Known rows, with every step that occurs
vugel-rese-navil-susuz: [ 3.347  0.267 -3.779 -2.432 -0.511  0.123  1.601 -0.752  2.840  1.742
  1.207  0.423 -0.559 -0.789 -2.103  1.036 -0.414 -1.499  0.606  3.093
 -0.047]
rese-susuz-migik-navil: [-0.345 -1.454 -3.112 -0.091  0.230 -0.579  0.587 -1.446  5.073  2.704
 -1.280 -0.931 -0.731  0.212  0.970  0.795  0.878  0.212 -0.373  2.050
  0.315]
rese-navil-susuz-ginut: [ 1.662 -0.239 -3.403 -4.323 -1.896  0.123  3.165 -0.697  0.568  1.106
 -2.557  0.654 -0.657 -0.683 -1.462  1.642 -0.702 -0.706  2.818  3.248
  0.294]
susuz-ginut: [ 0.273 -0.110 -0.625 -1.280 -0.922 -0.104  1.836 -0.080 -0.620  0.095
 -2.209  0.317 -0.236 -0.120  0.209  0.737 -0.316 -0.546  1.121  0.454
  0.684]
migik-navil-susuz-vugel: [ 0.955  0.388  2.892 -3.712  2.498  0.699 -2.065 -1.453 -0.341  3.361
 -0.367  0.735 -0.413  0.364 -1.875 -0.057 -1.309  0.361  1.188  1.857
 -1.121]
susuz-migik-ginut: [-0.277 -0.032 -2.841 -1.359 -0.861 -0.027 -4.881 -0.222  0.950  2.801
 -1.125 -0.270  0.093 -1.166 -0.513  1.609  0.681 -0.624  1.177  0.824
  0.558]
migik-ginut-navil-susuz-vugel-rese: [ 2.978  0.935  1.155 -2.980  2.114  0.968 -6.769 -1.973  1.166  7.363
  2.174  0.998 -0.841 -0.405 -2.212  1.165  0.185 -1.367  1.561  1.709
 -1.299]
susuz-ginut-navil: [-0.214 -0.425 -0.176 -3.086 -1.376 -0.539  2.403 -0.499  1.852  4.415
 -0.822  0.057 -1.082  0.792  0.945  0.563  0.257 -0.531  1.044  1.413
  0.163]
ginut-navil-susuz-vugel-rese: [ 3.398  1.109  1.691 -2.295  1.935  0.383 -1.593 -1.448  1.328  4.799
  3.019  0.337 -0.672  0.412 -2.152  0.302 -0.584 -1.082  0.255  1.498
 -1.127]
susuz-vugel: [ 0.476  0.504  2.910  0.861  1.381  0.614 -3.415 -1.003 -2.669 -0.214
  0.447  0.603  0.529  0.210 -0.527 -1.008 -0.937  0.102  0.571 -0.334
 -0.525]
migik-navil-susuz: [ 0.606 -0.115 -0.106 -4.609  1.107  0.105  1.548 -0.516  2.351  3.616
 -0.825  0.215 -0.978  0.091 -1.543  0.853 -0.487  0.241  0.642  2.136
 -0.627]
ginut-navil-susuz: [ 0.870  0.100 -0.384 -3.779  0.307 -0.038  1.733 -0.250  2.230  4.379
  0.850 -0.272 -1.077  0.432 -1.235  1.204  0.371  0.087  0.461  1.489
 -1.007]
ginut-navil-migik: [ 0.912 -0.905  1.254 -2.977  0.060 -0.421 -2.418 -0.727  2.631  3.674
 -1.008  0.218 -1.367  1.343 -0.046  0.158  0.941  0.625 -0.041  1.980
 -0.982]
rese-susuz-migik-ginut-navil: [-0.433 -1.367 -3.875  0.033 -0.507 -0.153 -4.488 -1.770  4.829  5.635
 -0.574 -0.766 -1.003 -0.260  1.264  1.850  2.487 -0.308  0.725  1.688
 -0.304]
navil-migik-ginut: [ 0.998 -0.808  0.489 -1.907  0.673  0.530 -8.076 -0.913  0.076  1.986
 -3.222  0.981 -0.680 -0.329 -0.772  1.260  1.167  0.093  1.077  1.079
 -0.622]
rese-ginut: [ 0.216 -1.310 -0.817  1.309  0.069 -0.688  0.270  0.236  1.430 -1.750
 -0.077  1.381 -0.281 -0.369 -0.630  1.102  0.892  0.485  0.077  0.431
 -0.388]
migik-navil-susuz-ginut: [ 0.966 -0.186 -0.650 -5.870  0.123 -0.065  3.278 -0.542  1.886  3.596
 -3.160  0.484 -1.213  0.007 -1.304  1.607 -0.778 -0.324  1.709  2.490
  0.014]
migik-ginut-navil-susuz: [ 0.587 -0.071 -0.988 -4.494  0.444  0.464 -3.331 -0.880  2.012  6.497
  0.074  0.356 -1.252 -0.433 -1.289  1.971  1.080 -0.330  1.721  1.571
 -1.151]
vugel-rese: [ 2.013  0.458 -0.919  0.752  0.371 -0.137  0.082 -0.175  1.676  0.585
  1.681  0.006 -0.130 -0.201 -0.512  0.145  0.012 -1.263 -0.950  0.303
  0.333]
ginut-navil-migik-rese-susuz: [-0.567 -2.220 -0.182  0.528  0.740 -0.642 -1.108 -1.509  1.804  3.231
 -2.661 -0.506 -1.809  1.678  0.372 -0.103  2.428  1.956  0.789  2.144
 -1.121]

Rows
[ 0.269 -2.069 -0.997  1.342  0.128 -0.426  0.133 -1.195 -1.122 -1.214
 -6.392 -0.038 -1.264  0.662 -0.004  0.784  1.589  1.334  1.905  1.565
  0.053] | navil-migik-rese-susuz-ginut
[-0.052 -1.747  2.839  1.525  2.050  0.024 -4.798 -2.524 -0.743  3.007
 -2.340  0.182 -1.286  1.939 -0.119 -1.138  1.469  2.080  1.355  1.885
 -1.616] | ginut-navil-migik-rese-susuz-vugel
[ 2.263  0.458  0.014  0.372  0.214  0.426 -3.317 -1.929  0.208  1.582
  2.459  1.058  0.311 -0.085 -0.629 -1.267 -1.107 -1.387  0.719  2.423
  0.007] | susuz-vugel-rese-navil
[ 3.824 -0.227  1.021 -0.699  0.708  0.356 -6.108 -2.274  0.539  1.155
 -0.078  1.497 -0.225  0.380 -1.459 -0.949 -0.653 -0.873  0.771  3.216
 -0.573] | susuz-vugel-rese-navil-migik
[ 2.028 -0.074 -2.961 -0.545 -1.142 -0.253  0.336 -0.877  2.943  1.652
  1.698  0.629 -0.268 -0.283 -0.321 -0.284 -0.205 -1.490  0.059  2.655
  0.422] | vugel-rese-navil
[ 3.145 -1.830 -0.361 -1.256  0.524 -1.335 -2.071 -0.749  5.786  2.941
  0.264  1.548 -1.863  0.888 -1.106  1.419  1.817 -0.161 -0.738  2.748
 -1.011] | vugel-rese-ginut-navil-migik
[-0.781 -0.492 -0.271 -2.847 -0.232  0.157 -4.437 -0.931  2.265  6.540
  0.558  0.432 -0.979  0.102  0.524  0.640  1.304 -0.407  1.226  1.253
 -0.657] | migik-ginut-navil
[-1.539 -1.267 -1.396  3.777  0.569 -0.277  1.215 -0.722 -0.889 -0.704
 -1.878 -0.561 -0.549  0.298  0.366 -0.287  1.394  1.309  1.063  0.194
 -0.192] | migik-rese-susuz
[ 1.804  0.266 -1.258 -3.054 -0.250  0.136  3.088  0.059 -0.556  0.176
 -2.613  0.193 -0.511 -0.630 -1.513  2.048 -0.567 -0.483  1.679  0.850
  0.230] | navil-susuz-ginut
[ 3.888  1.391  1.279 -0.158  2.389  0.826 -2.207 -1.049 -1.112  0.424
  1.841  0.482  0.171 -0.551 -2.752  0.369 -1.104 -1.114  0.336  0.415
 -0.539] | navil-susuz-vugel-rese
[ 3.334 -0.765 -1.977 -1.706 -0.671 -0.266 -2.778 -1.371  3.148  1.164
 -0.760  1.013 -0.780  0.151 -0.836  0.014  0.171 -0.954  0.124  3.570
 -0.049] | vugel-rese-navil-migik
[ 2.485  0.997  2.121  1.472  1.695  0.451 -3.306 -1.180 -0.904  0.532
  2.140  0.612  0.459 -0.019 -0.892 -0.868 -0.944 -1.172 -0.325 -0.016
 -0.108] | susuz-vugel-rese
[-0.359 -1.001  1.627 -1.362  1.432 -0.684 -0.205 -0.700 -1.350  3.307
 -0.057  1.302 -1.033  0.627 -3.053  0.432  0.440  1.806  2.692  2.122
 -1.853] | migik-rese-ginut-navil-susuz-vugel
[ 1.107  0.317 -3.695 -3.225 -0.200  0.338 -3.682 -0.053  0.909  2.799
 -1.614 -0.394 -0.084 -1.542 -2.310  3.006  0.571 -0.543  1.689  1.256
  0.040] | navil-susuz-migik-ginut
[-0.585  0.224 -3.333 -2.192 -0.500 -0.803  2.895  0.908 -1.371  1.089
 -1.984 -1.366 -0.070 -0.450 -2.799  1.328  0.061  0.914  1.864  1.612
  0.304] | navil-susuz-migik-rese
[-0.290 -2.291  0.117  0.181  0.415 -1.241 -1.300  0.271 -0.775 -1.505
 -3.830  1.440 -1.010  0.446 -1.865  0.579  1.527  2.107  1.317  1.916
 -0.815] | navil-migik-rese-ginut
[ 4.163  0.010  0.519  0.914  2.388  0.110 -2.005 -0.778  0.379 -1.234
  1.435  1.899 -0.253 -0.767 -3.315  1.599 -0.284 -0.570  0.419  0.886
 -1.007] | navil-susuz-vugel-rese-ginut
[ 0.920  0.241 -2.795 -4.437 -0.781 -0.702  2.050  0.058  3.290  4.793
  0.371 -1.188 -0.745  0.085 -1.646  1.899  0.435 -0.145  0.585  2.155
 -0.326] | ginut-navil-susuz-migik
[ 2.180 -0.685  1.535  0.853  1.469 -0.642 -2.632 -1.343  2.755  3.134
  3.344  1.867 -0.787  0.587 -0.996  0.068  0.481 -0.606  0.008  1.525
 -1.042] | susuz-vugel-rese-ginut-navil
[ 1.116 -2.237  0.457 -1.885  0.146 -1.138 -2.236 -0.548  4.131  2.260
 -1.287  1.587 -1.691  1.139 -0.627  1.178  1.747  1.150  0.069  2.472
 -1.438] | rese-ginut-navil-migik
[ 3.038  0.237 -6.661 -3.708 -1.339  0.042 -3.279 -0.996  3.810  4.529
 -0.149  0.292 -0.446 -1.949 -2.532  2.753  0.400 -2.139  1.776  3.785
  0.458] | vugel-rese-navil-susuz-migik-ginut
[-1.777 -1.543 -3.453  0.973 -1.183 -1.823  1.942  0.978  0.084 -0.678
 -1.786  0.213 -0.255 -0.287 -1.554  1.097  1.155  1.329  1.255  1.537
  0.280] | susuz-migik-rese-ginut
[ 1.291  0.610  2.607 -3.005  1.544  0.577 -1.769 -1.238 -0.374  4.171
  1.397  0.210 -0.541  0.684 -1.668  0.167 -0.595  0.323  1.240  1.127
 -1.477] | ginut-navil-susuz-vugel
[ 2.399 -0.544 -2.120  4.188  1.066  0.114  0.219 -1.299  3.270 -0.891
  0.916 -0.238 -0.482 -0.275  0.588  0.678  1.117 -1.096 -1.377 -0.007
  0.164] | vugel-rese-susuz
[ 2.195 -0.638 -5.116  2.815  0.248  0.095 -4.754 -1.493  4.275  1.854
 -0.125 -0.579 -0.331 -1.464  0.202  2.254  1.995 -1.663 -0.187  0.808
  0.712] | vugel-rese-susuz-migik-ginut
[ 0.993 -0.514  1.603  4.565  2.073  0.940 -3.683 -2.126 -1.143 -1.565
  0.022  0.280  0.220  0.175  0.533 -0.517  0.129  0.487  0.281 -0.480
 -0.707] | rese-susuz-vugel
